What can hang from each mark
zave: ligovef zini
muro: fudel
zini: dedir
ligovef: dumot govu zave
govir: deped dumot muro
rigi: dumot zave
dumot: fudel
nidep: dumot govu zave
govu: nidep rigi
fudel: deped dumot muro
pasovo: zini
kamiv: deped dumot muro

Each row was made from one small tree. The marks that hang from a mark follow it in brackets, in alphabetical order. Every link used is in the known rows. Write each row's tree.
Known rows
govir[dumot]: [ -2   1 -13  -4   0   3 -14  11   7   0  -2   1   5  -3   1  13  -4  -6
   2  -2  10  11   9  -3  -1  -2   3  -2  17   3   1]
pasovo[zini[dedir]]: [  9  -6   5  -1   3   3   4  -7  16   3   6  -4  10   5   3  -5   5 -23
   4  -2   4 -18   8   2   2   0   5   6   8   4  14]
rigi[dumot[fudel] zave[ligovef zini[dedir]]]: [  8  -3  27 -22  -5   3  -3 -10  42   0  10   1  11  16 -14  -7  -1  24
   6  -6  25 -20  16   5  -6   0  13  22  -5  -9  13]
kamiv[deped dumot]: [ -4   3   2  -9  -6   3  -3   2  13 -15   6  -1   6  -3   6  19  -4  -1
   6   9  -6 -10   6   9  -9  -6   1   1  12  -5  23]
rigi[dumot[fudel[deped muro]] zave[ligovef zini[dedir]]]: [ 19  -3  32 -28  -7   5   2 -22  40   6   6  -7  12  17 -16   2  13  12
   4   8  20 -34  19  11  -1   0   3   8  -3  -3  27]
rigi[dumot[fudel[muro]] zave[ligovef[govu] zini]]: [  8  -2  11 -20  -3   4  -1  -4  40   4  -1   4   8   2 -17  -2  -6  42
  -1   9  24  -7  17   9  -5   4   6  19   1 -14   7]
muro[fudel[dumot]]: [  6  -7  11 -10  -2  -6  -3   6  12  14   8  -5   3  -9  -9  -9   4  -4
  -9  11  -9  -1  -2  -2 -15   3  -5 -10  -1  -6   3]
muro[fudel[deped]]: [  6  -3  23 -17  -5  -6   9 -10   2   4   3  -7   1  -4  -3  -1   7  -8
  -4   7  -3 -22   5  -1 -10   6  -7 -12  -8  -2  15]
ligovef[govu[nidep rigi[dumot zave]]]: [  3  -1  -8  -3   4   8   0  11  20  -7   1  -9  -8   0   8 -20 -19  32
  -2  12   6  40  25   5   0   8   1  11   0 -24 -28]
ligovef[govu[rigi[dumot zave[zini]]]]: [  5  -1 -11  -5   6   8  -1  16  32  -3   4  -1  -2  -4  -3 -13 -26  18
  -2   8   5  19  19   2  -1  -1   4  17  -4 -15  -6]
govu[nidep[zave[ligovef zini[dedir]]] rigi[dumot]]: [  6   2  -4 -13  -4  15  18  -5  36 -12  12 -15  13  17   7 -12 -14  26
  -1   9  22 -15  24   2   9  -7  14  23   9 -17 -14]
ligovef[govu[nidep rigi[dumot[fudel]]] zave[zini]]: [  7  -5 -11 -15   0   5  -8   5  37  -4  18  -6  -5  -3  10 -23 -24  57
   6   0   5  33  23  11  -5   5   5  -2  14  -5 -24]
kamiv[deped dumot muro]: [ -5   3   4 -11 -10   4   1   7  11 -18   5  -1   5  -4   5  34   0  -1
   2  12 -22 -17  -1  12 -10 -12  -1   4   7  -6  38]
govu[nidep[dumot] rigi[zave[zini]]]: [  5   2 -27  -6  -1   6   8  -5  21   2   5 -10   1  10   7 -12 -16  31
   6  -8   0  10  17   3  11  -1   7  19  13 -17 -18]
govir[deped]: [ -1   3   7 -10  -3   3  -1  -4   3  -1   3  -4   3   1   6   8 -12 -12
   6   6   6   0   0  -2  -7   1   2  -8  -1   7  18]
zave[ligovef[govu[nidep]]]: [ -4   1   4 -11  -1   6  19   0  13 -11  -2  -4   5   1   9  -1  -3  36
  -3   3  31   1  13   2  -3   5   1   6  13 -14  -7]
nidep[dumot govu zave]: [ -5   2 -30  -1   5   5  27  -2   7   3   0  -9  16   9   8   6 -35  11
  -4  13   1   7   8   2  -2  -2   3  22  -1 -14 -32]
zave[ligovef[dumot[fudel] govu[nidep rigi]] zini[dedir]]: [  8  -7   7  -9  -1   5   2   3  50   4  36  -7   6   5  14 -12  -3  17
   6   1  35   0  26   2 -12  -5  15   9  22  -1   9]
muro[fudel]: [  2  -4  17  -9  -4  -8   0  -3   3   8   3  -2   0  -5  -6 -10   5   1
  -3   3  -5 -13   0  -3 -10   5   3  -2 -10  -6   3]
rigi[dumot[fudel[deped]] zave[zini[dedir]]]: [ 16  -8  22 -24  -1   2   3 -16  34   5  12  -6   5  14  -8  -4  -1   3
   6  -2  13  -8  17  10  -4   3   2   6  -8  -3  18]
nidep[govu zave[ligovef zini[dedir]]]: [  1   2   2 -12  -1  14  33  -9  30  -1   9  -7  24  16   3  -4 -20  15
  -1   3  29 -34   5  -5  -1  -6  10  27  -9  -7   6]
govu[nidep[dumot] rigi[zave]]: [  2   3 -18   4   0   4   1  -3   9   0   2 -12  -3  10  10 -14 -11  23
   5   0  -6  22  18   3   7   2   2  11   8 -19 -27]
nidep[dumot[fudel] govu zave]: [ -3  -1 -17  -4   1  -2  15 -11  14  10   8  -6  16  13   7   2 -29  21
   1   4   3   9  11   6  -7   4   5  19  -2 -12 -28]
govir[deped dumot[fudel] muro]: [  1   4  -3 -19 -10   2 -40  -4  12  17  15  -1  10   2   3  28 -14  -9
   9   4  14  14   8  -4 -18   3   6 -17   9  14  42]
rigi[dumot]: [  2  -2  -5  -9   1   0  -6   7  10  -5  -2  -2   0   0  -5   8  -7   4
  -6   9  -4   9  11   4   0  -1   3   7   4  -4 -16]
nidep[dumot[fudel[muro]] govu zave[ligovef zini]]: [  3   2 -17 -19  -5   4  22 -18  31  12   5  -5  26  16  -4  10 -19  38
  -1   6  16 -28  12   6   1  -3  10  28   8  -9 -10]
ligovef[dumot[fudel[deped muro]] govu[nidep rigi[zave]]]: [ 15  -4  -1   3  -1   6  -6  -6  23   9  18 -14  -9   0  11 -16  -2  10
   4  19   9  30  24  11  -7   9 -10 -13  10  -7   1]
kamiv[deped muro[fudel]]: [  0   0  24 -18 -14  -6  -6   5   3  -7   1  -4   1  -6  -2  10   2   1
  -2   5 -22 -29  -9   5 -14  -3   0  -2 -14 -12  37]
dumot[fudel[muro]]: [  8  -4  11  -2  -5  -6 -14 -13   4  15   5   1  -1   4  -6  -5  16   6
   4   2  -5  -3   1   8  -1   5   2  -6   0   3   6]
zave[ligovef[govu[nidep rigi]] zini[dedir]]: [  5  -3   8 -11   0   9  18   2  35  -3  17  -7   6   7  14 -15  -1  21
   3   0  30 -15  20  -1   0  -5  12  12  11  -7   9]
govu[nidep rigi[zave[ligovef]]]: [  0   8   9  -1  -8  10  -3  -6  14 -12   0  -7   0  11   6 -20  -1  37
   4  -5  14  -1  16  -4   8   5   0   9   3 -17  -7]

Which tree is each row?
[  7   4   8 -17  -8   9   0 -14  29  -2   8 -13  15  15   1   1 -12  22
  -7  24   3 -16  29   6   1   4  -4   7  -1  -6  -9]
nidep[govu[rigi[dumot[fudel[deped muro]]]] zave[ligovef]]
[ -1   4   4  -9  -9   6  -4  -9  24 -13  10 -10   7  16   7 -13 -12  46
  -1   4  15   3  27   5   4   6   7  12  11 -19 -28]
govu[nidep[zave[ligovef]] rigi[dumot[fudel]]]
[ 15   2   9 -16 -10   8  -1 -16  33   4  10  -4   9   5 -13   9   4  12
   3   6  22 -24  11   5  -4  -2  -6   1  13   4  32]
rigi[zave[ligovef[dumot[fudel[deped muro]]] zini]]
[  4  -5   1 -12  -5  -4 -22  -4  19   0  15  -8  -6   8   7 -12   1  31
   1  -3  -5  24  25   7   3   8   7   4  13  -7 -27]
govu[nidep rigi[dumot[fudel]]]
[ 14  -2  -1  -7   0   4   3  -3   7  10   0 -10   4  -2  -6  10  13 -18
  -8  23  -8  -2   1   8   0  -1 -19 -22  11   8  15]
fudel[deped dumot muro]
[ -1   3 -39  -3   3   9  22   2  23   5  10 -10  16   9  10  -2 -39  15
  -2   6  -4  -3  14  -1   5  -8   8  26   4 -10 -23]
nidep[dumot govu[rigi] zave[zini]]
[ -2  -1   9  -2   0   0  -4   9  28  -1  17   3   6  -6   2   6  -8  10
  -1   9  29   6  14   1 -21  -1   3   2  15   0   7]
zave[ligovef[dumot[fudel] govu]]
[ -1   0 -40  -8   6   8  46  -2  17  -2   2 -10  12   4  12   2 -34  34
  -2   8  24  12  12  10   2  -1   5  20  16 -22 -27]
ligovef[govu[nidep[dumot zave[zini]]]]
[ 11   4  26 -14 -10   4 -20 -13  26  -1   2  -7   3  11 -10  -5   9  17
   1  15   0 -13  27   7   2   5  -6  -3  -1  -6  10]
govu[rigi[dumot[fudel[deped muro]] zave[ligovef]]]
[  3  -1 -12  -9  -2   3 -11   5  14  -7   6 -11  -6   4   8  -8  -5  21
  -4   5  -7  22  23   4   8   2   5   6  13  -9 -31]
govu[nidep rigi[dumot]]
[  9  -2   3  -3   1   8   8  -2  19   3  11  -4   4   2   1 -15  -9   5
  11  -2   3  -8  -5   3  -3  -8   4  -5  -4  10  12]
ligovef[zave[zini[dedir]]]
[ -1   7   5 -11  -6   1  23 -20  14  -7   4  -6  20  15   2  15 -13  13
   2   8  19 -24  17   8  -6   0  -5   2  10  -9  -1]
nidep[dumot[fudel[deped]] zave[ligovef]]
[  3  -1  -5 -15  -8  -1 -27   6   7  20   6  -2   7  -9  -8  15  -3  -7
  -6  11   0   0   5  -8 -16   2   4  -7   0  -1  23]
govir[dumot muro[fudel]]
[ 11  -1  -4   9  -4   3 -23  -1  14  10  15  -4  -3  -6  -3  -8  -3   7
   7  15  -9  18   0   9 -12  -3  -3 -18  10  13  -2]
ligovef[dumot[fudel[muro]] zave]
[  3  -4  20 -20 -10  -3  19  -6  11   0   9  -6   3  -7  -4  27  14 -10
  -7  19 -25 -30   6   7 -18  -4  -8  -6  -1  -4  35]
kamiv[dumot muro[fudel[deped]]]
[  0   3 -13  -7   1  12  28  -2  37   3  15 -12  25  19  10  -3 -29   8
   1   9  13 -29  19  -3   0 -13  14  32   1 -10  -8]
nidep[dumot govu[rigi] zave[ligovef zini[dedir]]]
[ 17  -4   5 -15   0   4  -6  -5  35   9   9  -5  -2   1  -6 -10  -7  16
   0  15   2   7  25  13  -1   5  -4   0  -2  -6  13]
ligovef[govu[rigi[dumot[fudel[deped muro]] zave[zini]]]]
[  8  -4   2  -1   7   9  18   7  24   3  11  -2   3  -5   6 -16 -17   8
   9   6  13   3  -2   5 -11  -6   3  -5  -6   5  11]
ligovef[govu zave[zini[dedir]]]
[ 13  -8  12  -8   0   3   4   1  44  15  24  -1  11   0  -4   3   5  -4
   2  15  31 -17  12   6 -17  -9  12   7  13   7  27]
zave[ligovef[dumot[fudel[muro]] govu] zini[dedir]]
[  2   3 -13 -12  -9   9  15 -13  30  -7  18  -7  14   9   4   1 -16  41
   2  -4  37  -7  12   2  -2  -1   7  16  25 -10  -7]
govu[nidep[zave[ligovef[dumot[fudel]] zini]]]
[  0   1 -23  -9   1  10  27  -5  15   1   3  -5  14   6   4  -3 -30  23
  -3  -1  12  -7   0  -2   4   0   4  22  -6  -8  -9]
nidep[govu zave[zini]]
[  6  -7  14  -9   2   2   8   5  46   7  29   2  12   0   1   3  -6  -1
   4   5  38 -12  13   2 -21  -8  13  11  13   5  24]
zave[ligovef[dumot[fudel] govu] zini[dedir]]
[ 10  -6  17 -18  -3  -4   6  -2  11  10   8 -10   5  -7  -6   0   7 -14
  -9  15  -6  -9   3   1 -14   4 -15 -20   1  -1  16]
muro[fudel[deped dumot]]
[  5  -4   2  -6   5   9  19  14  40   0  19  -2  12  -3   2   8 -11 -10
  -1  14  35 -14  11  -2 -16 -14  10  14  13   3  21]
zave[ligovef[dumot govu] zini[dedir]]
[ -3   2  -3   2   3   7   7  18  22  -8   8   0   6 -10   2  12 -14  -1
  -6  18  26   4  12  -2 -16  -7   1   5  15  -2   5]
zave[ligovef[dumot govu]]
[  2   0  -7  -5   2   7 -13  10  23  -1   3  -7   0   6   1 -13 -23  18
  -4   9 -10  23  20  -3   1   4   2  19 -12 -13 -24]
nidep[govu[rigi[dumot zave]]]
[ -3   4 -14   8   1  10   8   2   8   0   7  -8   7   6  12 -16 -26  10
  -3   9  -5   6   9  -5   2   1   0  12 -11  -9 -18]
nidep[govu[rigi] zave]
